What can hang from each mark
dukir: reve varor
reve: dukir vune
vukul: gufi
gufi: vune
vune: gufi reve varor viri
varor: vune
viri: vune

Each row was made from one small tree. Brackets hold a mark, then the marks that hang from it, in alphabetical order. Every link used is in the known rows. Write each row's tree.
Known rows
[gufi [vune [reve dukir] varor viri]]: [ 0.06 -0.05 -0.15  0.03  0.11  0.00  0.00  0.00  0.04 -0.05  0.33  0.08
  0.09 -0.12  0.20 -0.31  0.20 -0.11  0.19  0.02]
[dukir reve [varor [vune gufi viri]]]: [-0.03 -0.01  0.06 -0.21  0.01  0.08 -0.04  0.07  0.07  0.22  0.03 -0.31
 -0.01 -0.09 -0.03 -0.03 -0.12  0.09 -0.11 -0.02]
[vukul [gufi [vune [reve dukir] varor viri]]]: [ 0.06 -0.14 -0.24 -0.17  0.05 -0.02  0.00  0.09 -0.09 -0.05  0.39  0.10
  0.09 -0.02  0.25 -0.15 -0.23  0.04  0.20  0.06]
[vune gufi varor viri]: [-0.08 -0.13  0.06  0.38 -0.09 -0.07  0.01  0.06 -0.07  0.05  0.07 -0.09
  0.04 -0.03  0.00 -0.08  0.00 -0.10 -0.20 -0.09]
[dukir reve varor]: [ 0.03 -0.01  0.06 -0.34 -0.03  0.14 -0.06 -0.07  0.12  0.23 -0.19 -0.08
  0.01  0.07 -0.03 -0.05  0.04 -0.04  0.02  0.02]
[varor [vune gufi]]: [-0.06  0.07  0.06 -0.10 -0.12 -0.13  0.02  0.08 -0.06  0.07 -0.28 -0.09
 -0.06  0.09 -0.35  0.24  0.01 -0.08 -0.20  0.00]
[viri vune]: [-0.01  0.03  0.11 -0.02 -0.06  0.02  0.00 -0.13 -0.06  0.03 -0.12 -0.05
 -0.05  0.08 -0.08  0.16  0.20 -0.13  0.09  0.01]
[viri [vune gufi varor]]: [-0.10  0.04  0.26  0.38 -0.09 -0.11  0.03  0.03 -0.14 -0.01  0.16  0.04
 -0.11  0.00 -0.03  0.02  0.27  0.10 -0.21 -0.04]
[viri [vune gufi [reve dukir] varor]]: [-0.05  0.10  0.25  0.21  0.05 -0.04  0.04 -0.10 -0.03 -0.22  0.30  0.21
 -0.11 -0.16 -0.01  0.10  0.22  0.39 -0.07  0.02]
[varor [vune gufi reve viri]]: [-0.09  0.11 -0.05 -0.04  0.01 -0.03  0.04 -0.08  0.07 -0.06 -0.02 -0.11
 -0.03 -0.15 -0.22  0.21 -0.24 -0.10 -0.08 -0.01]
[gufi [vune [reve dukir] viri]]: [ 0.11  0.00 -0.19 -0.16  0.09  0.07 -0.02 -0.17  0.08 -0.05 -0.17  0.05
  0.09 -0.05 -0.01 -0.17  0.10 -0.28  0.28  0.05]
[viri [vune gufi reve varor]]: [-0.13  0.18  0.24  0.36 -0.02 -0.09  0.07 -0.10 -0.03 -0.12  0.27  0.18
 -0.15 -0.15 -0.05  0.03  0.12  0.15 -0.20 -0.02]
[varor [vune [reve dukir]]]: [ 0.02  0.08 -0.06 -0.50  0.09  0.02  0.01 -0.07  0.08 -0.11  0.04  0.03
  0.00 -0.06 -0.14  0.31  0.03  0.13  0.16  0.09]
[varor [vune gufi viri]]: [-0.07 -0.03 -0.02 -0.01 -0.07 -0.06  0.01  0.05 -0.05  0.06 -0.11 -0.25
  0.01 -0.02 -0.23  0.17 -0.09 -0.16 -0.12 -0.03]
[vukul [gufi [vune viri]]]: [ 0.05 -0.16 -0.27 -0.20 -0.11 -0.04 -0.03  0.08 -0.17  0.15 -0.16 -0.14
  0.09  0.21  0.01 -0.06 -0.25 -0.40  0.17  0.03]
[vune varor viri]: [-0.05 -0.17 -0.05  0.16 -0.04  0.01  0.01  0.06 -0.02  0.08  0.26 -0.14
  0.10  0.00  0.17 -0.10  0.06 -0.11  0.06 -0.07]
[vukul [gufi [vune [reve [dukir varor]]]]]: [ 0.12 -0.05 -0.28 -0.56  0.03  0.02 -0.06 -0.10  0.05  0.08 -0.31  0.13
  0.00  0.13 -0.12 -0.14 -0.22  0.18  0.12  0.11]
[vukul gufi]: [ 0.00 -0.12 -0.12 -0.32 -0.17 -0.03 -0.01  0.02 -0.12  0.06 -0.25 -0.01
  0.04  0.24 -0.15  0.31 -0.35 -0.11  0.03  0.06]
[vukul [gufi vune]]: [ 0.05 -0.06 -0.21 -0.30 -0.16 -0.12 -0.03  0.12 -0.17  0.14 -0.33  0.01
  0.02  0.30 -0.14  0.03 -0.12 -0.34  0.04  0.06]
[reve [vune varor]]: [ 0.01  0.00  0.09  0.34 -0.01 -0.06  0.02  0.33 -0.07 -0.01  0.32  0.05
  0.02  0.12  0.36 -0.04  0.23  0.00 -0.01 -0.07]
[reve [vune gufi]]: [ 0.01  0.09  0.17  0.32 -0.08 -0.07  0.00  0.16 -0.08 -0.06 -0.33  0.03
 -0.04  0.15 -0.06  0.15  0.09 -0.10 -0.17 -0.05]

Write each row's tree
[-0.07  0.04 -0.12 -0.13  0.04  0.03  0.01 -0.16  0.17  0.09 -0.13 -0.17
 -0.06 -0.16 -0.25 -0.03 -0.25  0.13 -0.18 -0.03] | [dukir [varor [vune gufi reve viri]]]
[-0.03 -0.06  0.14  0.62 -0.02 -0.06  0.02  0.29 -0.11 -0.03  0.25 -0.07
  0.01  0.02  0.30 -0.11  0.05  0.00 -0.15 -0.12] | [reve [vune gufi varor viri]]
[-0.02 -0.07 -0.26 -0.04 -0.01 -0.08  0.03  0.12 -0.07  0.03  0.38  0.05
  0.05  0.00  0.22 -0.20 -0.33 -0.22  0.08  0.02] | [vukul [gufi [vune reve varor viri]]]
[-0.02  0.14 -0.10  0.07  0.00 -0.13  0.04  0.07  0.02  0.05  0.14  0.19
 -0.01 -0.01  0.02 -0.27  0.22 -0.28 -0.03  0.00] | [gufi [vune reve varor]]
[ 0.06  0.03  0.13  0.09  0.06  0.17 -0.02  0.19 -0.01  0.01  0.22 -0.14
  0.09  0.01  0.45  0.10 -0.04 -0.25  0.24 -0.03] | [dukir [reve [vune viri]]]
[ 0.02  0.08 -0.23 -0.32 -0.08 -0.09  0.00 -0.01 -0.06  0.03 -0.23  0.17
 -0.01  0.13 -0.15  0.04 -0.30 -0.29  0.07  0.08] | [vukul [gufi [vune reve]]]
[ 0.04 -0.07 -0.07 -0.09  0.07  0.13 -0.03 -0.34  0.20 -0.03 -0.37 -0.03
  0.02 -0.13 -0.21 -0.08 -0.13  0.26 -0.06  0.00] | [vune gufi [reve [dukir varor]] viri]
[-0.01  0.03 -0.02 -0.17  0.07  0.02  0.02 -0.10  0.06 -0.14  0.00 -0.07
  0.01 -0.18 -0.17  0.24 -0.15  0.11  0.04  0.03] | [varor [vune gufi [reve dukir] viri]]
[ 0.12 -0.05  0.12  0.08  0.02  0.05 -0.06  0.07  0.05 -0.02 -0.45  0.00
 -0.03  0.15 -0.03 -0.04  0.19  0.36 -0.13 -0.02] | [reve [dukir varor] [vune gufi]]
[-0.12  0.02  0.03  0.33 -0.01 -0.04  0.05 -0.07  0.04 -0.06  0.20  0.06
  0.00 -0.16 -0.04 -0.05 -0.12 -0.06 -0.18 -0.06] | [vune gufi reve varor viri]
[ 0.04 -0.17 -0.08 -0.24  0.04  0.06 -0.05 -0.04  0.06  0.11 -0.21 -0.28
  0.02 -0.02 -0.14 -0.02  0.03  0.31 -0.05  0.00] | [reve [dukir [varor [vune gufi viri]]]]
[ 0.00 -0.01  0.19  0.31  0.08  0.10  0.00  0.37 -0.05  0.00  0.70 -0.10
  0.08 -0.04  0.68 -0.08  0.08 -0.10  0.17 -0.06] | [dukir [reve [vune varor viri]]]
[ 0.02  0.08  0.13 -0.07  0.08  0.08 -0.01 -0.37  0.13 -0.09 -0.30  0.11
 -0.13 -0.11 -0.27  0.02  0.14  0.46 -0.06  0.03] | [viri [vune gufi [reve [dukir varor]]]]
[ 0.07 -0.02 -0.11 -0.39  0.08  0.13 -0.03 -0.30  0.23  0.00 -0.36  0.09
  0.01 -0.01 -0.19 -0.01 -0.01  0.28  0.10  0.04] | [vune [reve [dukir varor]]]
[-0.02  0.03 -0.16  0.17  0.05 -0.06  0.03  0.04  0.04  0.06  0.30  0.05
  0.05 -0.11  0.15 -0.36  0.08 -0.32  0.08 -0.03] | [gufi [vune reve varor viri]]
[ 0.04  0.10  0.08 -0.18  0.09  0.10  0.01 -0.29  0.06 -0.18  0.01  0.14
 -0.04 -0.08 -0.08  0.24  0.15  0.14  0.26  0.07] | [viri [vune [reve dukir]]]
[ 0.00 -0.09 -0.16 -0.13 -0.13 -0.18 -0.01  0.29 -0.22  0.14  0.14  0.07
  0.02  0.24  0.09 -0.16 -0.06 -0.20 -0.03  0.03] | [vukul [gufi [vune varor]]]
[-0.04  0.05  0.12  0.09  0.00 -0.07  0.03 -0.07  0.01 -0.17  0.05  0.24
 -0.02 -0.09 -0.13  0.08  0.06  0.24 -0.16  0.01] | [vune gufi [reve dukir] varor]
[-0.08  0.22  0.19  0.17 -0.03 -0.02  0.05 -0.26  0.02 -0.13 -0.19  0.14
 -0.13 -0.10 -0.28  0.19  0.01 -0.01 -0.13  0.01] | [viri [vune gufi reve]]
[ 0.01 -0.10  0.02  0.43  0.03  0.03  0.01  0.31 -0.05 -0.01  0.43 -0.11
  0.08  0.04  0.51 -0.11  0.10 -0.06  0.09 -0.09] | [reve [vune varor viri]]
[-0.01  0.15  0.20 -0.01  0.03  0.03  0.02 -0.30  0.00 -0.22 -0.17  0.16
 -0.11 -0.11 -0.26  0.23  0.12  0.24  0.00  0.04] | [viri [vune gufi [reve dukir]]]
[ 0.07  0.06  0.15 -0.09  0.05  0.15 -0.06  0.16  0.09  0.14 -0.03 -0.07
  0.00  0.10  0.27 -0.06  0.10  0.06  0.08 -0.01] | [dukir [reve vune] varor]
[ 0.13 -0.16  0.05  0.19  0.07  0.13 -0.06  0.04  0.07  0.00 -0.30 -0.15
  0.04  0.04  0.13 -0.12  0.08  0.30 -0.02 -0.05] | [reve [dukir varor] [vune gufi viri]]
